What can hang from each mark:
puninam: tedul
tiben: vogu
taza: zofin
tedul: didor givo tiben zanad
didor: tedul vogu
zofin: vogu
rotuk: vogu
givo: vogu
masugeg: tedul
vogu: didor masugeg puninam zanad ziro zofin
zanad: vogu

Every row comes from one small tree of marks. The marks that hang from a mark follow it in brackets, in alphabetical order. Every link used is in the known rows. Which tree was each row made from?
Known rows:
tiben{vogu{didor masugeg puninam zanad ziro}}: [-0.37  1.74  1.57 -0.11 -3.56 -0.66  1.00  0.80 -1.95  0.63  3.30  0.04
  1.79 -3.37 -3.72  0.41  1.05  1.57  1.66  1.86 -1.93  1.64 -0.53  0.25
  1.81  1.67 -2.24 -2.89]
tiben{vogu{masugeg{tedul} puninam zanad ziro zofin}}: [-0.81  2.85  1.98 -0.56 -4.04 -1.00  0.34  0.80 -1.81 -0.69  2.44  1.46
  1.36 -3.14 -5.42  0.54  1.35  1.66  1.15  1.72 -1.53  1.90 -0.55  0.45
  1.83 -0.39 -2.15 -3.67]
vogu{puninam zofin}: [-1.14  2.68  2.23  1.56 -2.98 -0.33 -1.52 -0.28 -1.83 -0.42  2.40  1.55
  1.93 -2.46 -0.27  1.32  1.03  1.19  0.23 -0.37 -0.49  1.47 -0.62 -0.94
  0.91  0.41 -2.85 -1.48]
rotuk{vogu{zanad}}: [ 0.27  2.68  2.36  1.43 -3.81 -1.30 -1.91 -0.47  0.31 -1.69  1.78  1.93
  1.24 -2.56  0.54  1.24 -0.23 -0.23 -0.04 -1.04 -0.80  1.72 -0.34 -1.46
 -0.84 -1.03 -3.06  0.62]
tedul{didor tiben}: [ 0.90  2.36  3.16  2.28 -1.38 -0.50 -2.14 -0.98  1.70 -0.54  1.52  3.00
  3.00 -1.66  1.01  1.40  1.74 -1.02 -2.41 -1.50 -1.02  1.75 -1.10  0.01
  0.12  2.09 -3.11 -1.12]
taza{zofin{vogu{ziro}}}: [-0.93  2.69  2.49  1.64 -3.71 -0.89 -2.17  0.26 -0.43 -0.47  2.44  2.22
  2.46 -2.16  1.32  0.88 -1.09  1.10  1.21 -1.26 -0.13  1.90 -0.46 -0.76
  1.34  2.06 -3.04 -1.01]
masugeg{tedul}: [ 0.35  4.12  3.45  1.87 -1.17 -0.56 -2.37 -0.16 -0.02 -0.11  1.41  2.53
  2.10 -1.90 -0.81  1.20  0.49  0.28 -0.83 -1.78  0.43  2.15 -0.58 -1.66
  1.31 -2.02 -2.80 -1.18]
zanad{vogu{puninam{tedul{givo tiben}} ziro zofin}}: [-0.88  2.79  2.68  1.45 -1.94 -0.87 -1.57 -0.09  0.49 -0.76  2.64  2.96
  2.26 -1.78  0.15  0.97  1.83  0.93 -0.17  0.09 -1.25  0.34 -1.13  0.07
  0.10  1.03 -2.55 -2.45]
zofin{vogu{puninam{tedul}}}: [-0.39  3.19  2.19  2.30 -0.35 -0.49 -1.93  0.37 -1.46 -0.87  2.48  1.66
  2.49 -2.37  3.07  0.79 -0.08  0.72  0.92 -0.93 -0.08  1.99 -0.44 -1.41
  1.55  0.93 -2.69 -1.28]
tedul{givo zanad{vogu{puninam}}}: [-0.12  2.81  3.23  1.49 -3.71 -2.19 -2.43 -1.02  0.27 -0.77  1.47  2.84
  3.11 -1.85 -0.14  0.90  1.03  0.67 -0.66 -0.74 -1.39  1.40 -1.31 -0.51
  0.47  1.08 -2.92 -1.20]
taza{zofin{vogu{didor masugeg ziro}}}: [-0.70  1.86  2.46  0.73 -3.27  0.05 -0.88  0.89 -1.13  0.10  2.86  1.38
  2.04 -2.83 -0.14  0.50 -0.83  1.56  1.28  0.13 -0.82  1.29 -0.65  0.09
  0.82  2.97 -2.90 -2.19]
taza{zofin{vogu{didor puninam{tedul} ziro}}}: [-1.05  2.63  1.89  1.52 -1.30 -0.12 -0.68  1.05 -1.65  0.36  3.51  1.34
  1.90 -2.90  2.17  0.50 -0.29  1.69  1.16 -0.16 -0.80  1.14 -0.72 -0.31
  1.12  4.01 -2.83 -2.60]
taza{zofin{vogu{puninam}}}: [-1.09  3.12  2.34  1.66 -2.95 -0.86 -2.04  0.02 -1.17 -1.55  2.33  1.94
  2.70 -2.36  1.72  0.74 -0.96  1.51  1.42 -1.19 -0.42  1.90 -0.49 -0.90
  1.58  2.55 -2.98 -1.20]
givo{vogu{didor masugeg puninam{tedul} zanad zofin}}: [-1.26  2.39  1.55  0.31 -1.58  0.14  0.22  1.43 -2.83 -1.06  2.77  1.01
  0.82 -3.30 -1.81  0.55 -0.07  1.12  0.93  1.12 -1.93  0.82 -0.77  0.76
 -0.47 -0.09 -2.61 -2.30]
zofin{vogu{didor masugeg puninam zanad ziro}}: [-0.61  1.09  1.43 -0.36 -3.98 -0.83  0.33  0.66 -2.38 -0.49  3.82  0.50
  0.99 -3.52 -2.34  0.31  0.60  1.36  2.05  1.76 -1.28  1.29 -0.77  0.62
  1.33  2.15 -2.30 -3.08]
tiben{vogu{didor{tedul} masugeg zanad zofin}}: [-0.38  1.09  2.77 -0.22 -3.93 -0.02 -0.47  0.53 -1.50  0.82  1.99  0.44
  1.27 -2.77 -2.38  0.60 -0.97  0.91  0.87  0.92 -1.89  1.88 -0.29 -0.03
 -0.05  0.53 -2.61 -1.85]
zofin{vogu{didor puninam{tedul{givo tiben zanad}} ziro}}: [ 0.10  1.48  2.14  1.14 -1.77 -0.95 -0.71  0.45 -0.85  0.10  3.11  2.48
  2.17 -2.87  0.07  0.50  1.55 -0.50 -1.08  0.22 -1.57  1.43 -1.28  1.38
  0.62  4.27 -2.54 -2.98]
rotuk{vogu}: [ 0.68  3.32  2.61  2.17 -2.44 -0.72 -2.69 -0.52  0.13 -0.95  1.53  2.26
  2.11 -2.19  0.64  1.30 -0.26 -0.42 -0.42 -1.34 -0.28  1.81 -0.20 -1.59
 -0.63 -1.01 -3.13  0.69]
rotuk{vogu{didor masugeg ziro zofin}}: [ 0.17  1.68  2.12  0.41 -3.54  0.40 -0.68  0.40 -1.31  0.26  2.67  1.42
  0.68 -3.25 -3.03  0.98  0.81  0.49 -0.14  1.39 -1.25  0.69 -0.51  0.53
 -1.54  0.53 -2.88 -1.78]
vogu{masugeg puninam{tedul{givo}}}: [-0.04  3.12  2.75  1.92  0.14  0.83 -0.59  0.59 -0.56 -0.78  1.76  1.70
  2.91 -2.76  1.06  1.23  1.02  1.59 -0.45 -0.19 -0.84  0.90 -0.62 -0.91
 -0.07  2.05 -2.58 -1.83]
vogu{masugeg{tedul{tiben}} puninam ziro}: [ 0.20  3.55  2.42  0.46 -1.66  0.03 -0.23  0.11 -0.46 -1.17  2.33  2.56
  2.43 -2.55 -4.45  1.04  2.27  0.82  0.21  0.57 -0.72  1.32 -0.79  0.28
  1.32  0.65 -2.17 -3.89]
rotuk{vogu{masugeg{tedul{zanad}} ziro zofin}}: [ 0.37  3.21  2.62  0.12 -3.97 -0.72 -1.21  0.20 -0.68 -0.84  1.49  2.95
  1.20 -2.97 -4.27  1.09  1.23  0.00 -1.04  0.81 -1.17  1.44 -0.69  0.35
 -1.30 -0.63 -2.88 -2.08]
zanad{vogu{didor masugeg puninam{tedul} ziro zofin}}: [-1.05  2.51  2.25  0.51 -1.29  0.50 -0.04  0.76 -1.63  0.89  3.50  0.64
  1.47 -2.70 -0.60  0.56  1.42  2.41  1.42  1.95 -1.39 -0.13 -1.05 -0.37
  0.07  0.92 -2.49 -3.39]
didor{vogu{masugeg}}: [ 0.33  3.27  2.94  1.66 -3.46 -0.42 -2.59 -0.12 -0.67  0.30  1.16  1.37
  3.32 -1.98  0.26  1.60 -1.95  0.32  0.37 -1.12 -0.38  2.31 -0.28 -1.54
  0.07 -0.56 -2.96  0.31]
didor{vogu}: [ 0.22  3.41  2.88  2.25 -3.43 -1.17 -3.27 -0.47 -0.36  0.80  1.39  1.68
  3.23 -1.67  1.40  1.71 -2.00 -0.22  0.07 -2.05 -0.05  2.57 -0.32 -1.89
  0.42 -0.95 -3.14  0.84]

Which tree is each row?
[ 0.13  1.00  2.33  0.70 -4.22 -1.90 -0.61 -0.36  1.19 -1.25  2.19  3.30
  2.06 -2.56 -3.42  0.92  2.78 -0.50 -2.40  0.61 -2.70  1.58 -1.31  2.51
  0.40  4.02 -2.58 -3.04] | tedul{didor givo tiben{vogu{puninam zanad ziro zofin}}}
[-0.08  2.02  2.62  1.52 -1.93 -0.53 -1.28  0.72  0.01  0.32  1.84  3.63
  2.29 -2.32 -0.83  0.98  1.06 -1.39 -2.73 -0.68 -2.02  1.26 -1.35  1.93
 -1.13  1.99 -2.94 -1.64] | puninam{tedul{givo{vogu{didor ziro zofin}} tiben zanad}}
[-1.17  1.63  1.86  0.02 -4.21 -1.10 -0.62  0.28 -1.73 -0.21  3.51  1.04
  1.19 -2.92  0.17  0.56 -1.26  1.58  2.25  0.12 -1.21  1.43 -0.53  0.07
  0.56  3.83 -2.72 -2.79] | taza{zofin{vogu{didor{tedul} puninam zanad ziro}}}
[ 0.13  2.48  3.28  1.35 -4.04 -0.76 -3.45 -0.94 -0.04  0.29  0.95  2.59
  2.91 -1.21  0.19  1.87 -2.55 -1.10 -0.38 -1.86 -0.76  2.48 -0.17 -0.64
 -1.34 -0.01 -3.06 -0.09] | didor{tedul{tiben} vogu{zofin}}
[ 1.33  3.25  3.95  1.62 -1.78 -1.64 -2.24 -0.60  1.24 -0.17  0.68  3.91
  2.32 -2.20 -1.40  1.11  2.04 -0.83 -4.08 -1.44 -0.97  2.03 -1.49  0.44
 -0.20  1.75 -3.16 -1.89] | masugeg{tedul{didor givo zanad}}
[ 0.62  2.74  3.07  1.01 -3.28 -0.85 -2.55 -0.51 -0.92 -0.24  1.00  1.81
  3.16 -2.02 -1.36  1.72 -2.64  0.49  0.37 -0.80 -0.88  1.98 -0.09 -0.58
 -1.37  1.55 -2.71 -0.82] | didor{tedul{givo} vogu{masugeg puninam}}
[ 0.35  2.87  2.85  0.65 -2.82 -1.65 -1.47  0.63 -0.28 -0.61  2.14  3.20
  0.84 -2.38 -4.96  0.76  0.27 -0.36 -1.15 -0.76 -0.69  1.62 -0.94  1.00
  0.33 -1.66 -2.57 -2.04] | masugeg{tedul{givo{vogu{didor zanad ziro}}}}
[ 0.35  2.84  3.02  0.45 -2.72 -1.83 -1.69 -0.01 -0.75 -1.68  1.40  4.43
  1.86 -2.39 -5.77  0.65  1.56 -1.24 -3.02 -0.60 -1.91  1.73 -1.47  2.57
  0.10  0.43 -2.63 -3.09] | masugeg{tedul{givo{vogu{didor puninam zofin}} tiben zanad}}
[-0.76  2.38  2.06  0.42 -3.29 -0.35 -0.03  0.00 -1.28 -1.50  2.40  0.73
  1.95 -3.05 -0.70  1.14  0.76  1.77  1.29  0.44 -1.21  1.35 -0.63 -1.02
  0.83  0.77 -2.55 -1.72] | vogu{masugeg puninam zanad}
[ 0.55  3.12  2.75  1.52 -3.08 -1.10 -2.93 -1.10 -0.42 -0.14  1.41  2.25
  3.53 -1.40  0.12  1.80 -2.17 -0.71  0.42 -1.70 -0.81  2.52 -0.12 -0.97
 -0.47  0.93 -2.78 -0.73] | didor{tedul{tiben} vogu{puninam}}
[ 0.44  1.62  1.93  0.04 -3.83 -0.32 -0.06  0.35 -0.61 -0.34  2.87  0.99
  0.55 -3.44 -2.26  0.89  0.54  0.33  0.42  1.20 -1.56  0.82 -0.52 -0.02
 -1.26  0.49 -2.76 -1.26] | rotuk{vogu{didor masugeg zanad ziro}}
[ 0.41  2.05  2.28  1.66 -1.50 -1.40 -1.30 -0.05  0.27 -0.74  2.38  3.43
  2.78 -2.56  0.91  0.80  2.08 -0.81 -1.91 -0.13 -1.56  1.66 -1.35  1.41
  0.31  4.92 -2.75 -2.77] | zofin{vogu{puninam{tedul{didor givo tiben zanad}} ziro}}
[ 0.49  2.87  3.33  0.20 -1.80 -0.38 -1.04  0.01  0.55  0.03  2.53  2.30
  2.04 -1.88 -3.55  0.41  1.35  0.80  0.36  0.65 -0.98  0.69 -1.11  0.06
  0.77 -1.08 -2.35 -3.21] | zanad{vogu{didor masugeg{tedul{tiben}} ziro}}
[ 0.99  1.98  3.61  0.47 -1.48 -0.36 -1.59  0.44  0.03 -1.35  1.76  3.07
  1.84 -2.47 -3.17  0.30  0.50 -0.33 -1.47 -0.24 -0.84  1.63 -0.97  1.25
  0.67  0.92 -2.42 -2.59] | zofin{vogu{didor masugeg{tedul{givo tiben}}}}
[ 0.14  2.75  2.48  1.28 -2.93 -0.26 -0.97  0.44 -0.59  0.65  1.76  1.21
  3.26 -2.23 -2.33  0.92  0.03  0.91  1.04  0.20 -0.68  2.24 -0.15 -0.85
  1.80 -0.04 -2.54 -1.18] | tiben{vogu{masugeg ziro}}
[-0.02  2.79  3.77  0.75 -2.46  0.10 -1.64  0.39 -0.26 -1.08  1.04  2.97
  1.56 -2.50 -3.45  1.07  0.89  0.93 -1.64 -0.29 -0.49  1.23 -0.76  0.15
 -0.16 -0.75 -2.71 -2.15] | vogu{masugeg{tedul{givo}} zofin}
[-1.29  1.37  2.20 -0.07 -5.32 -0.13 -0.05  0.42 -0.99 -0.13  2.57  1.15
  1.00 -2.98 -2.07  1.26  0.76  1.39  0.98  1.01 -1.09  1.06 -0.68 -0.20
 -0.13  0.16 -2.72 -1.78] | vogu{masugeg zanad ziro zofin}
[-0.46  2.30  1.50  0.10 -2.89 -0.03  0.40  0.56 -0.58 -2.10  2.66  2.11
  0.89 -3.41 -1.61  1.15  1.60  0.52  0.29  1.46 -2.14  0.52 -0.65  0.48
 -1.73  1.57 -2.53 -2.45] | rotuk{vogu{masugeg puninam{tedul{tiben}} zanad ziro zofin}}
[ 0.49  1.92  2.28  1.26 -0.55 -0.25 -0.68  0.44  0.25 -1.36  2.43  2.89
  2.76 -2.65 -0.15  0.73  1.76  0.10 -0.97  0.73 -1.42  1.12 -0.98  1.44
  0.12  4.53 -2.47 -3.18] | zofin{vogu{masugeg puninam{tedul{didor givo tiben}} ziro}}
[ 0.81  2.20  2.16  0.88 -2.67  0.29 -0.78  0.24 -0.75  0.29  2.58  1.32
  1.30 -3.03 -2.41  0.97  0.65  0.22  0.21  0.85 -1.02  0.91 -0.41 -0.09
 -1.12  0.63 -2.81 -1.29] | rotuk{vogu{didor masugeg ziro}}
[ 0.09  1.06  2.13 -0.40 -3.67 -0.75  0.46  0.47 -1.46  0.58  2.74  0.66
  1.69 -3.09 -4.41  0.58  0.03  1.25  1.29  1.59 -2.16  1.51 -0.40  0.83
  0.42  2.64 -2.17 -3.09] | tiben{vogu{didor{tedul{givo}} masugeg puninam zanad ziro}}
[-0.02  2.91  2.54  0.34 -3.31 -1.89 -1.36  0.41 -1.91 -0.24  2.02  3.50
  1.28 -2.78 -6.16  0.64  1.30 -0.31 -1.90  0.14 -1.39  1.66 -1.30  2.18
  0.20  0.08 -2.69 -3.21] | masugeg{tedul{givo{vogu{didor puninam ziro zofin}} zanad}}
[-0.03  1.42  2.74  0.34 -2.73  0.08 -0.72  0.43 -2.07  0.43  1.96  1.13
  2.01 -2.76 -3.80  0.60 -0.21  1.28  0.00  1.11 -1.88  1.56 -0.30  0.87
 -0.01  2.25 -2.46 -2.76] | tiben{vogu{didor{tedul{givo}} masugeg puninam zofin}}
[ 0.41  3.47  1.67  1.19 -1.64 -0.06 -0.33  0.32 -1.01 -0.52  2.13  1.82
  2.30 -3.26 -0.01  1.17  1.30  0.46  0.19  0.83 -1.50  1.11 -0.56 -0.50
 -1.23  1.95 -2.74 -1.81] | rotuk{vogu{masugeg puninam{tedul{zanad}} ziro}}
[ 0.08  0.97  2.77 -0.11 -3.34 -0.39 -1.03  0.33 -1.38 -0.34  2.39  0.74
  1.17 -2.74 -0.44  0.51 -1.73  0.47  1.57  0.23 -0.98  1.79 -0.40 -0.26
 -0.21  0.87 -2.63 -1.58] | zofin{vogu{didor{tedul} masugeg zanad}}
[ 0.02  1.91  2.98 -0.51 -3.34  0.20  0.07  0.48 -0.85  0.92  2.36  2.45
  1.30 -3.04 -5.03  0.78  2.39  0.01 -1.65  1.22 -1.71  1.12 -1.45  1.73
 -0.08  1.28 -2.60 -3.97] | vogu{didor masugeg{tedul{tiben zanad}} ziro zofin}
